Each row was made from one small tree. Brackets hold a mark, then the marks that hang from it, in the order of their numbers. Every link used is in the known rows. Write each row's tree.
Known rows:
{z223 {z869 z15 z36} {z880 z458}}: [-2.54  0.43 -0.22 -1.55  2.54 -3.03 -1.72  1.13 -0.39 -3.95  0.15 -0.10
 -3.14  6.46  4.74 -4.29 -8.84 -0.23  0.34  2.16  0.58 -2.27 -0.02 -4.89
  2.66 -1.77  4.97]
{z352 z282 {z880 z458}}: [-0.58 -2.72 -4.13  2.00 -0.18 -2.93  0.83 -3.08 -2.68 -2.02  2.01 -2.92
  2.91 -1.70  1.97  0.73 -0.92  1.96  3.63 -0.01  2.64  0.23  0.31 -1.31
  4.47  6.11 -0.44]
{z352 {z282 {z880 z395 z458}}}: [ 1.66 -1.86 -0.69  1.68  0.32 -1.03  0.45 -2.80 -2.93 -0.68  2.04 -2.25
  4.11 -1.04  1.00  1.17 -0.55  2.81  3.05  0.61  2.57 -2.51 -0.87 -1.90
  4.20  4.92 -2.95]
{z395 z788 {z880 z282}}: [-1.67 -6.09 -2.58  3.25 -0.13 -1.39  3.33 -1.25 -1.24 -0.75  2.55  3.16
  0.58  0.05  1.59  1.31  0.77  3.15  5.34  2.53  0.17 -2.74  1.72  1.14
  1.02  3.13  2.46]
{z223 z869 {z880 z282 z395 z458}}: [-3.72 -1.78 -0.34  1.24  1.06 -0.03 -2.36 -1.97 -3.77 -4.57  1.85 -0.96
  1.25  0.61  4.49 -2.42 -4.02  4.57  2.05 -0.64  0.70 -1.05 -0.91 -4.01
  3.51  1.87  2.21]
{z458 {z880 z282}}: [ 1.15 -2.31 -0.70  2.37 -1.66  1.46  0.76 -0.67  1.12 -1.09 -0.22  1.48
  1.87  4.09  0.79 -1.10 -1.12  1.66  3.18 -0.65  1.15 -2.18 -1.23  1.56
  1.05  3.96 -1.02]
{z458 z880}: [ 1.02 -2.25 -0.14  0.92 -1.75  0.32  0.43 -0.28  3.00 -0.64 -0.85  1.63
  1.06  5.85  0.65 -1.11 -1.96  1.03  2.30 -0.68  0.71 -2.54  0.05 -0.10
  1.00  2.70 -1.62]
{z788 {z395 z880}}: [-0.48 -3.99 -0.18 -0.74 -0.79 -1.82  3.79 -2.15 -0.31 -0.60  1.81  0.35
  0.84  2.78  3.31  0.47 -1.42  5.23  2.47  0.68 -0.37 -4.34  1.64 -1.69
  2.90  2.23 -1.50]
{z880 {z282 z352} {z395 z788} z458}: [ 1.18 -2.03  1.11  2.70  0.72  1.27  2.76 -1.41 -4.14 -2.14  2.48  2.49
  5.39 -3.82  1.96  0.92 -1.26  6.61  5.21 -0.21  1.58 -2.01  0.84  0.84
  0.46  4.98 -2.96]
{z15 z869}: [-3.51 -1.82  1.96 -0.02  0.62 -1.32 -0.10  0.73  0.58 -0.30 -0.35 -0.85
 -0.36 -0.06 -0.15 -2.51  0.44  0.55  1.91  1.57  3.22 -0.47  0.70 -2.96
  3.76  1.40  2.38]
{z36 {z869 z15}}: [-1.91 -0.07  4.59  0.16  0.42 -4.10  1.01  3.96  1.03 -0.15  0.07  0.63
 -4.03  2.42  1.62 -4.16 -2.86  0.00  1.10  2.59  0.92 -2.63 -0.55 -3.38
  2.14  1.03  3.46]
{z880 {z282 z352} z458}: [ 1.38 -1.29 -2.12  1.38  0.58  0.14  3.09  0.97 -2.37 -2.42  1.50  1.73
  4.82 -0.53  3.00  0.17  0.22  2.78  5.22  0.56  1.26 -0.81 -0.99  0.29
  0.42  4.54 -2.80]
{z15 {z869 z36}}: [-2.36 -0.55  2.13 -1.16  1.97 -2.38 -0.04  0.57  0.34 -0.52 -0.92 -0.98
 -1.62  1.21 -0.20 -3.02 -2.47 -0.36  1.73  3.37  4.14 -1.07 -0.44 -2.52
  2.71 -0.12  3.76]
{z788 {z395 {z880 z282 z458}}}: [-0.02 -4.11 -1.23  0.99  0.06 -1.17  4.84 -1.27 -1.69 -1.83  2.66  1.21
  2.38  0.52  3.69  0.56 -1.38  6.44  3.86  0.48  0.68 -3.80  0.96 -0.82
  2.73  3.35 -1.92]
{z880 z395 z458}: [-0.80 -2.09  1.79  1.86  0.87 -0.90  2.17 -0.59 -1.56 -3.58  1.76  1.48
  3.32 -0.97  1.17  0.18 -2.32  5.17  2.77 -1.07  2.49 -2.32  0.43 -1.86
  1.49  4.02 -2.36]
{z223 z869}: [-2.97 -0.96  0.60 -1.85 -0.04 -3.25 -1.78 -0.53 -0.44 -2.56 -1.36 -1.39
 -0.03  3.32  0.59 -2.45 -1.92 -0.82  0.99  1.34  0.27 -0.99 -0.16 -4.35
  2.52  0.10  3.62]
{z282 z352 {z880 z458}}: [ 4.75 -1.15 -2.28 -0.95 -1.19 -1.02  2.14  0.65  0.37  1.29 -0.41  1.38
  4.68  6.43  4.55  1.21 -1.95  3.25  4.97  1.23 -1.66 -3.27  1.82 -1.98
  0.65  2.76 -7.63]
{z223 z880}: [-2.59 -2.27 -0.70 -1.16  0.04 -0.49 -0.73 -1.38  0.61 -1.92  0.69 -0.73
 -0.65  4.31  4.13 -0.04 -1.29  1.58  1.17  0.40 -1.10 -2.39 -0.74 -3.26
  3.12  2.00  0.50]
{z36 z869}: [-2.28 -1.10  3.20 -0.48  0.55 -4.23  0.19  2.77  0.84 -0.53 -0.08 -0.09
 -2.30  0.77  1.11 -2.77 -0.84  0.89  1.90  2.48  1.15 -1.64 -1.62 -3.78
  1.84  1.22  2.26]
{z458 {z880 z282 {z395 z788}}}: [ 1.10 -2.92  1.57  3.31 -1.61  2.32  0.66 -2.42 -0.11 -0.96  0.47  2.08
  2.28  1.80  0.00 -0.56 -2.19  4.41  3.30 -1.17  1.40 -3.01  0.09  1.97
  1.10  4.18 -1.10]
{z352 z880}: [-1.46 -2.93 -1.96  0.22 -1.69 -2.87  0.95 -2.32 -0.33 -1.45 -0.59 -1.45
  0.38  4.06  2.43  0.16 -1.62  1.93  2.76  0.15 -0.62 -1.19  1.28 -1.15
  2.88  4.06  0.24]
{z869 z15 z36}: [ 0.82  1.39  2.84 -1.63  1.61 -3.01  2.21  0.97  0.40 -1.59 -0.93  0.74
 -3.45  6.90  1.28 -2.85 -6.99 -2.37  0.28  3.68  1.12 -4.43 -0.54 -0.48
  0.99 -0.03  4.29]
{z880 {z282 z352} z395 z458}: [ 1.54 -1.31  0.43  2.35  0.38  1.49  2.76 -1.46 -4.40 -2.57  2.50  1.46
  5.58 -2.19  2.91  0.11 -0.90  6.37  4.64 -0.86  1.80 -1.67 -0.45  0.67
  0.47  5.54 -3.84]
{z223 {z880 z282 {z395 z788} z458}}: [-2.25 -3.02  0.13  2.36  1.18  1.24  0.60 -1.81 -2.62 -3.45  2.75  1.03
  1.80 -1.07  3.99  0.55 -2.37  5.97  3.08 -0.52  0.66 -2.46 -0.38 -1.50
  2.91  3.84 -0.21]
{z395 z788 z880}: [-1.99 -6.04 -2.14  1.80 -0.30 -2.62  2.83 -0.79  0.79 -0.27  2.02  3.33
 -0.27  1.80  1.42  1.27 -0.05  2.66  4.36  2.42 -0.21 -3.20  3.12 -0.62
  0.97  1.92  1.84]

Which tree is each row?
[-1.06 -3.71 -1.14  3.73 -0.53 -1.16  2.24 -2.74 -3.46 -2.92  1.42  0.31
  2.95 -1.55  2.18  0.86 -2.65  6.31  4.82 -0.68  1.15 -1.16  1.61  0.58
  2.72  6.00 -0.57] => {z352 {z880 z282 {z395 z788} z458}}
[-2.66 -0.52 -1.94 -0.83  2.65 -2.02 -2.01 -0.30 -2.43 -4.80  0.52 -0.84
 -0.66  2.99  4.49 -2.91 -6.07  1.32  2.07  2.17  1.10 -0.96 -2.39 -3.66
  2.51 -0.43  4.39] => {z223 {z869 z36} {z880 z282 z458}}
[-1.39 -3.52 -0.23  2.55 -1.46 -0.80  1.21 -4.36 -3.46 -1.71  0.75 -1.02
  1.61 -0.05  1.86  0.70 -1.88  5.15  3.72 -0.28  0.02 -1.61  1.24  0.81
  3.04  5.62  0.82] => {z352 {z880 z282 {z395 z788}}}
[ 1.50 -1.81 -1.25 -0.65 -1.63 -1.13  1.51 -2.38 -1.03  0.25  0.43  0.42
  3.11  2.85  3.64  0.65 -2.02  4.33  4.10 -0.10 -1.09 -1.47  3.17 -1.01
  0.80  3.99 -4.01] => {z282 {z352 {z880 {z395 z788} z458}}}
[ 1.57 -1.53 -2.77 -1.37 -1.59 -1.75  1.63 -1.23 -0.21  0.21 -0.05  0.05
  2.84  4.46  4.23  0.30 -1.43  2.39  4.11  0.31 -1.21 -0.82  2.27 -1.20
  0.65  3.77 -3.93] => {z282 {z352 {z880 z458}}}
[-0.78 -3.35 -1.86  2.97 -0.14 -2.03  0.55 -4.75 -3.92 -1.73  2.74 -2.44
  3.23 -4.07  1.17  1.15 -1.84  4.63  3.69 -0.56  2.97 -0.59  1.66 -1.06
  4.48  6.48 -0.65] => {z352 z282 {z880 {z395 z788} z458}}
[-1.25  0.06 -2.41 -1.72  2.06 -1.43 -1.99 -0.65 -2.52 -3.51  0.50 -0.84
  0.10  3.92  5.52 -2.87 -5.91  1.44  2.51  2.17  0.36 -0.80 -1.69 -3.52
  1.59 -0.45  2.74] => {z223 {z869 z36} {z880 {z282 z352} z458}}
[ 1.69 -1.53 -1.55 -0.82 -1.74 -1.07  1.51 -2.44 -1.24  0.15  0.46  0.00
  3.27  3.65  4.11  0.34 -1.90  4.14  3.90 -0.44 -0.99 -1.22  2.59 -1.07
  0.75  4.22 -4.41] => {z282 {z352 {z880 z395 z458}}}
[-1.17 -2.76  2.50  2.14  1.17 -1.00  2.05 -0.49 -1.31 -3.17  1.68  2.53
  3.10 -2.57  0.27  0.94 -2.55  5.53  3.36 -0.47  2.28 -2.71  1.70 -1.78
  1.46  3.50 -1.47] => {z880 {z395 z788} z458}
[ 4.70 -1.66 -0.11  0.09 -1.13 -0.08  1.85 -0.97 -0.93  1.58  0.42  1.86
  5.09  4.18  3.80  1.85 -2.90  5.96  4.87  0.65 -1.40 -4.10  3.09 -1.53
  0.64  3.06 -7.76] => {z282 z352 {z880 {z395 z788} z458}}
[ 0.49 -4.66 -4.92  3.06 -0.21 -1.21  4.30  0.01 -1.67 -1.26  3.28  3.11
  2.97  1.94  4.42  0.23  0.55  3.88  6.01  1.24  0.76 -1.67  0.88  0.81
 -0.01  4.13 -1.65] => {z395 {z880 {z282 z352} z458}}
[-4.27 -1.55  1.16 -1.32 -0.07 -0.98 -3.79 -3.17 -1.77 -2.88  0.43 -2.18
 -0.95  3.87  3.92 -2.58 -4.02  2.84 -0.01 -0.33 -0.72 -1.75  0.04 -5.40
  3.78  0.46  2.87] => {z223 z869 {z880 z395}}
[-0.02 -5.64 -4.07  3.40  0.25 -1.27  4.33  0.02 -1.25 -0.74  3.18  4.58
  2.54 -0.38  3.03  1.45  0.12  4.41  6.72  2.22  0.44 -2.22  2.71  0.96
 -0.18  3.37 -0.38] => {z395 z788 {z880 {z282 z352} z458}}
[-0.89 -3.11 -3.44  2.73 -0.60 -2.01  2.54 -1.13 -2.20 -3.13  0.70 -0.16
  2.54  0.82  3.03  0.23 -1.61  3.58  4.68 -0.18  0.78 -0.42  0.36  0.29
  2.69  5.56 -0.32] => {z352 {z880 z282 z458}}
[ 1.79 -2.87  0.95  1.96  0.00 -1.16  1.95 -0.43 -0.76 -0.95  0.39  1.69
  3.64  2.31  1.81  1.68 -3.24  5.69  4.08  0.53  0.25 -4.36  1.82 -1.91
  2.30  3.21 -4.36] => {z282 {z880 {z395 z788} z458}}
[-1.36 -6.30 -3.65  4.39  0.73 -1.74  4.36  0.31 -1.20 -2.00  3.20  4.47
  1.81 -1.43  2.01  1.30 -0.09  4.30  6.34  2.11  1.20 -2.28  2.09  0.82
  0.72  3.50  1.25] => {z395 z788 {z880 z282 z458}}
[ 2.58 -1.72 -1.12  1.30 -2.13  1.90  0.84 -1.03  1.07  0.13 -0.32  1.69
  2.69  5.01  1.78 -1.05 -1.05  1.84  3.60 -0.54  0.31 -2.10 -0.55  1.77
  0.25  3.74 -2.61] => {z458 {z880 {z282 z352}}}
[ 1.45 -2.27 -0.43  1.84  0.49 -1.11  0.52 -2.76 -2.84 -0.50  1.97 -1.74
  3.88 -1.83  0.66  1.54 -0.76  3.01  3.21  0.91  2.49 -2.80 -0.25 -1.89
  4.15  4.75 -2.52] => {z352 {z282 {z880 {z395 z788} z458}}}
[-2.92 -0.41  0.39 -1.53  2.37 -2.19 -2.71 -1.75 -1.90 -4.36  0.71 -0.96
 -0.96  3.55  4.20 -2.90 -7.56  3.13  0.92  1.01  1.17 -1.90 -0.69 -5.11
  2.43 -0.85  3.07] => {z223 {z869 z36} {z880 z395 z458}}
[ 4.64 -0.98  0.46 -1.27 -2.32  0.26  0.91 -2.72 -1.11  2.52 -0.39 -0.20
  3.97  6.85  4.03  1.12 -1.94  4.67  3.55  0.64 -2.38 -4.34  1.81 -1.34
  1.11  3.11 -7.16] => {z282 z352 {z880 z395}}
[ 2.72 -1.77  0.56  2.10 -2.39  2.85  0.61 -2.81 -0.37  0.02  0.50  1.40
  3.19  3.93  1.71 -1.08 -1.83  4.34  3.25 -1.59  0.71 -2.59 -0.18  1.98
  0.33  4.48 -3.50] => {z458 {z880 {z282 z352} z395}}
[-0.46 -2.15  1.13  3.81  1.00  0.76  2.84 -1.05 -4.33 -4.30  2.57  1.31
  4.55 -3.40  1.52  0.14 -1.15  5.98  4.03 -1.08  3.02 -1.80 -1.36  0.47
  1.69  5.66 -1.45] => {z880 z282 z395 z458}
[ 1.53 -2.66  1.89  0.90 -0.96 -0.86  0.91 -1.97 -0.79  0.27 -0.39  0.36
  2.32  3.75  1.34  1.55 -2.49  4.60  3.10  0.98 -0.94 -4.86  1.50 -1.65
  2.83  2.83 -3.10] => {z282 {z880 {z395 z788}}}
[-2.56 -0.56 -0.09 -0.12  2.47 -1.03 -2.22 -2.12 -3.92 -4.86  1.28 -1.09
 -0.15  1.91  4.42 -2.98 -6.80  3.75  1.73  1.12  1.54 -1.54 -1.96 -3.35
  2.52  0.29  3.70] => {z223 {z869 z36} {z880 z282 z395 z458}}
[-0.54 -1.90 -0.75  1.13  0.36  1.86  0.45 -2.07 -2.86 -2.53  2.73  0.38
  2.75  0.92  5.69  0.05 -1.97  5.84  3.20 -0.86  0.06 -1.99 -0.70 -1.43
  2.10  4.14 -2.51] => {z223 {z880 {z282 z352} z395 z458}}
[-1.12 -3.04 -0.68  2.40 -1.75 -0.74  1.27 -4.44 -3.69 -1.98  0.77 -1.76
  1.79  1.02  2.52  0.06 -1.63  4.94  3.44 -0.80  0.09 -1.46  0.36  0.83
  3.17  5.96  0.14] => {z352 {z880 z282 z395}}
[-0.28 -4.04 -0.51  0.21 -0.73 -1.05  4.25 -2.36 -1.67 -0.99  2.18  0.34
  1.46  1.52  3.42  0.50 -0.89  5.67  3.07  0.74 -0.08 -4.13  0.69 -0.56
  3.00  2.98 -0.95] => {z788 {z395 {z880 z282}}}
[ 0.76 -2.77  2.02  1.79 -1.71  1.16  0.07 -2.02  1.79 -0.40 -0.09  2.24
  1.48  3.52 -0.18 -0.57 -2.88  3.85  2.31 -1.31  0.99 -3.36  1.41  0.26
  1.06  3.05 -1.84] => {z458 {z880 {z395 z788}}}
[-0.90 -3.19 -1.67  3.53 -0.76 -1.02  2.27 -2.88 -3.68 -3.21  1.54 -0.36
  3.12 -0.31  2.90  0.19 -2.45  6.04  4.38 -1.16  1.17 -0.97  0.68  0.50
  2.88  6.38 -1.06] => {z352 {z880 z282 z395 z458}}
[ 1.24 -2.32  1.15  3.09 -1.85  2.40  0.68 -2.40 -0.38 -1.13  0.52  1.34
  2.49  2.99  0.65 -1.14 -1.95  4.16  2.91 -1.68  1.52 -2.72 -0.91  1.87
  1.24  4.55 -1.85] => {z458 {z880 z282 z395}}
[-3.86 -0.60  2.42 -0.63 -0.09 -0.78 -3.07 -2.06 -1.69 -2.54  0.68 -1.49
 -2.70  5.56  4.29 -3.97 -6.02  2.05 -0.81 -0.21 -0.95 -2.75  1.04 -4.90
  4.07  0.26  4.12] => {z223 {z869 z15} {z880 z395}}
[ 1.43 -1.42 -0.93 -1.53 -2.42 -0.89  0.84 -3.54 -1.17  0.95 -0.07 -0.99
  2.34  4.63  3.83  0.26 -1.48  3.34  3.19 -0.20 -1.76 -1.56  2.27 -0.81
  0.96  3.93 -3.59] => {z282 {z352 {z880 z395}}}
[ 4.92 -1.20 -0.50 -0.18 -1.40  0.00  1.86 -1.08 -1.05  1.32  0.42  1.20
  5.27  5.36  4.39  1.25 -2.65  5.65  4.54  0.24 -1.30 -3.87  2.24 -1.61
  0.74  3.51 -8.27] => {z282 z352 {z880 z395 z458}}
[-0.97 -5.28 -4.49  3.97  0.34 -1.72  4.33  0.34 -1.56 -2.55  3.41  3.10
  2.20  0.98  3.36  0.20  0.40  3.78  5.62  1.17  1.52 -1.77  0.25  0.63
  0.88  4.22 -0.03] => {z395 {z880 z282 z458}}
[-1.71 -6.36 -3.08  2.97  0.67 -2.96  3.80  0.69  0.71 -1.42  2.78  4.58
  1.09  0.31  1.78  1.41 -0.79  3.70  5.40  1.95  0.93 -2.71  3.40 -0.82
  0.54  2.30  0.61] => {z395 z788 {z880 z458}}
[ 0.80 -1.68  2.52  1.12 -0.73  1.84  1.27 -3.70 -4.23 -0.38  1.33  0.61
  3.51 -1.88  1.39  0.64 -0.14  5.11  3.71  0.47  0.08 -2.67  0.40  1.18
  0.98  4.54 -1.16] => {z880 {z282 z352} {z395 z788}}
[-2.29  0.52 -0.64 -0.05  2.62 -1.78 -1.25  0.74 -2.42 -4.38  0.69 -0.30
 -2.32  4.73  4.91 -4.22 -8.08  0.43  1.25  2.27  0.94 -1.90 -1.33 -3.27
  2.80 -0.69  5.72] => {z223 {z869 z15 z36} {z880 z282 z458}}
